Each row was made from one walk, in order. Every step used is in the known rows, and no mark comes twice. Write each row's walk.
Known rows:
geret -> kesod -> zofiv -> zasot: [-1.66  0.00 -0.40 -1.41 -1.29 -1.87  1.62 -2.79  0.69  1.66 -0.07  1.28
  0.71  0.32 -0.20 -1.37  0.75 -1.00  0.37]
zasot -> geret -> kesod -> zofiv -> sosog: [ 2.98  2.48 -0.55 -0.99 -1.27  1.05 -1.27 -0.23  2.26 -0.34 -0.83  3.40
 -1.22 -0.28  2.20  0.91 -1.16  1.42  0.93]
sosog -> geret -> vupum -> saranaz: [-2.26 -3.10  0.83  1.52 -0.93 -1.54  0.00 -0.59 -2.73 -1.53  1.12 -2.59
  1.05  0.33 -1.01 -0.93  2.24  0.37 -1.55]
kesod -> zofiv -> zasot -> geret: [-1.01  1.14  1.02  0.15 -0.66  1.07  1.70 -4.07  3.21 -0.81 -0.07  2.41
  2.43 -0.94  3.01  1.12 -1.89 -1.72 -0.02]
vupum -> saranaz -> zasot -> geret -> kesod -> zofiv -> sosog: [ 7.35  2.52 -0.88 -0.29  2.89  0.67 -3.23  0.14  1.02 -0.85 -2.40  2.16
 -2.32 -1.69  1.21 -1.63  0.84  5.07  2.10]
kesod -> zofiv: [-1.76 -1.36  0.43  0.06  1.87  0.79  1.55 -0.96 -2.08  1.05  2.23  0.16
  1.12 -1.76 -0.73  0.88  2.40 -0.11 -0.31]
geret -> vupum: [-3.96 -1.32  0.41 -0.10 -0.96  0.01  1.04  3.05 -1.88  0.77 -1.11 -2.18
 -0.03  2.69 -1.85  1.77 -0.49 -0.99 -1.66]
zasot -> geret: [-0.68  1.79  0.70 -0.46 -0.53  0.00  1.15  1.02  1.69  0.97 -0.38 -0.35
  0.96  1.99  3.19  4.64 -0.54 -1.87 -0.04]
geret -> kesod: [-1.32  0.58 -0.84 -2.28 -1.03 -3.15  0.70  2.17 -0.92  3.48 -0.52 -1.63
 -0.72  3.30  0.02  2.16  2.01 -1.04  0.27]
saranaz -> zasot: [ 0.59 -0.05 -0.16 -0.31  4.71  1.41  0.08  2.73 -1.08  3.60  0.01 -3.86
 -0.02  0.26 -1.35  2.66  2.30 -0.43  0.53]
vupum -> saranaz -> zasot: [ 1.90 -0.17  0.09 -0.35  4.89 -1.51 -0.87  1.89 -2.46  1.08 -0.51 -3.06
  0.11  0.44 -0.93 -0.11  3.37  1.58  0.52]
zasot -> geret -> vupum: [-2.29  0.81  0.62  0.51 -1.88  0.62  0.99  2.63  0.96 -0.20 -2.71 -0.97
 -0.37  2.77  1.37  3.75 -2.74 -0.67 -1.54]
saranaz -> zasot -> geret: [ 2.24  2.10 -0.04  0.01  3.85  2.10  0.14  2.33  1.95  2.68 -1.44 -2.64
 -0.33  0.49  1.99  4.87 -0.13  0.02  0.73]
kesod -> zofiv -> sosog -> geret: [ 0.83 -2.66  0.77  1.54  1.44  3.86 -0.98 -3.41 -0.86 -0.78  5.11  1.04
  2.29 -4.64 -0.70 -0.89  2.30 -0.52  0.21]
zasot -> geret -> kesod -> zofiv: [ 0.87  1.47 -0.37 -0.61 -0.86 -0.75  1.15 -0.69  1.39  1.73 -0.97  1.26
 -0.98 -0.06  2.59  2.62  0.39  1.26  0.59]
vupum -> zofiv -> sosog -> geret -> kesod: [ 1.60 -1.02 -0.92 -0.86 -2.59 -0.36 -1.39 -1.40  1.29 -0.12  2.84  1.37
 -0.21 -1.99 -0.59 -1.13 -2.54 -0.64  1.47]
saranaz -> geret -> zasot: [-2.99  0.56  0.08  0.10  0.77  0.54 -0.53 -0.75 -1.61  0.65  0.25 -1.85
  0.72  0.75 -0.57 -0.57  4.80 -3.82  0.18]
vupum -> zofiv: [-1.79 -0.39  0.01 -1.04 -0.51 -1.36  1.45  0.31 -0.56  0.23  1.39  0.14
  0.25 -0.89 -0.52  1.00 -2.80 -1.38  0.42]
saranaz -> geret -> vupum -> zofiv: [-0.97 -2.48 -0.77  1.54  0.16 -0.31  0.89  2.16 -1.53 -1.17  1.50 -0.80
 -1.39 -0.77 -3.60 -3.78 -1.78  0.59 -0.67]
vupum -> zofiv -> zasot -> geret: [-0.66  1.86  0.47 -0.78 -2.90 -1.13  1.61 -3.01  4.83 -1.89 -0.78  2.54
  1.63 -0.27  3.38  1.19 -6.93 -2.81  0.78]
kesod -> zofiv -> zasot -> geret -> vupum -> saranaz: [-1.09  0.33  1.17  1.20 -2.38 -0.91  0.77 -3.18  1.11 -4.43 -2.81  2.53
  1.22 -0.05  1.54 -2.42 -2.57  1.27 -1.36]

Write each row's walk:
[-0.87  0.98  0.70  0.33 -2.06 -2.10  0.08  1.84 -0.16 -2.54 -3.14 -0.21
 -0.33  3.13  1.84  1.14 -1.38  1.32 -1.46]
zasot -> geret -> vupum -> saranaz
[ 2.02 -0.83 -0.84 -0.30  0.65 -4.42 -0.17 -3.36 -1.27 -1.07  1.35  1.54
  0.09 -0.14 -0.97 -7.67  5.04  1.83  0.65]
vupum -> saranaz -> geret -> kesod -> zofiv -> zasot
[ 0.18 -1.58  0.67  0.19  0.18  2.32 -1.55 -1.02 -0.16 -0.02  3.81 -0.63
  2.38 -0.76 -0.20  0.93  1.72 -2.52  0.15]
zofiv -> sosog -> geret
[-1.69  0.66  0.11  0.71 -3.17  0.13  1.40  1.44  1.91 -1.78 -2.20  0.82
 -1.31  0.10  0.94  1.93 -7.27  0.14 -0.63]
zasot -> geret -> vupum -> zofiv
[ 2.76 -2.17  0.16  1.95  2.92  2.69 -3.46  1.01 -1.88 -1.82  0.16 -2.52
 -0.26 -1.50 -2.83 -2.62  1.38  2.35 -0.40]
zofiv -> sosog -> geret -> vupum -> saranaz -> zasot
[ 1.11 -1.50 -0.79  1.30 -0.23  1.70 -1.69  2.41 -0.88 -3.44  1.57  1.45
 -1.69 -1.13 -4.05 -5.18 -3.57  0.40 -0.55]
saranaz -> geret -> vupum -> zofiv -> sosog
[-1.71 -2.01 -0.17  1.44  1.23  0.31  0.49  3.24 -2.35  0.41  1.05 -2.70
 -0.71  1.85 -3.21 -1.97  2.56 -0.16 -1.70]
saranaz -> geret -> vupum
[ 0.38  2.58 -0.51 -1.85 -2.37 -2.43  0.76  1.84  2.16  2.59 -2.13 -0.29
 -0.91  3.57  3.32  4.17 -0.48 -0.45  0.52]
zasot -> geret -> kesod
[ 3.88  1.72 -1.14  0.23  3.21  1.28  0.36  0.50  1.75  3.52 -1.97 -0.79
 -2.27 -1.58  1.27  2.56  0.69  3.10  1.57]
saranaz -> zasot -> geret -> kesod -> zofiv
[ 1.32  0.27 -0.70 -1.56 -0.24  0.25 -1.25  0.07 -0.97  0.59  0.65  2.34
 -0.74 -0.72 -1.31 -1.16  1.22  0.77  0.58]
geret -> kesod -> zofiv -> sosog
[ 2.29 -0.23 -1.13 -1.10  0.93 -5.49 -0.77  1.55 -2.63  0.80  0.92 -1.32
 -1.29  2.91 -0.75 -4.14  6.29  1.53  0.48]
vupum -> saranaz -> geret -> kesod
[-2.22  0.26  0.86  1.35 -2.33  2.00  1.73 -2.46  2.46 -2.05 -2.34  1.98
  1.01 -0.37  1.32  0.28 -3.93 -0.45 -1.40]
kesod -> zofiv -> zasot -> geret -> vupum
[ 0.54 -0.84 -0.16  0.82  3.35 -0.49 -0.89  3.46 -3.21  0.06 -2.67 -3.39
 -1.39  1.24 -2.68 -1.10  1.46  2.84 -0.97]
geret -> vupum -> saranaz -> zasot
[ 0.38 -0.48  0.68 -0.14  1.61  2.42 -0.98 -0.55 -1.39 -1.09  2.36  2.16
  1.03 -2.19 -1.35 -0.56  1.00 -0.24 -0.01]
kesod -> zofiv -> sosog
[-0.44 -2.56 -0.25  0.61  0.16 -0.31  1.25 -3.09 -1.16  2.83  3.37 -0.95
  0.49 -2.46 -0.32  0.53  3.95  0.69  0.49]
sosog -> geret -> kesod -> zofiv
[-1.15 -0.71 -0.16 -0.17 -2.47  1.42 -1.04  2.19 -0.41 -2.94 -0.52  1.83
 -1.02 -0.50 -2.80 -1.40 -6.26 -0.12 -0.73]
geret -> vupum -> zofiv -> sosog
[-0.46  3.08 -0.21 -2.14 -3.80 -2.82  1.00 -0.99  4.34  1.41 -2.64  0.72
  0.68  4.07  3.72  2.52 -2.16 -2.48  0.62]
zofiv -> zasot -> geret -> kesod
[-2.16 -0.84  1.15  1.18 -0.51  4.82 -1.97 -5.80 -0.85 -1.58  2.26  1.24
  2.35 -4.87 -0.07 -0.31  2.18 -2.91  0.49]
kesod -> zofiv -> sosog -> geret -> zasot
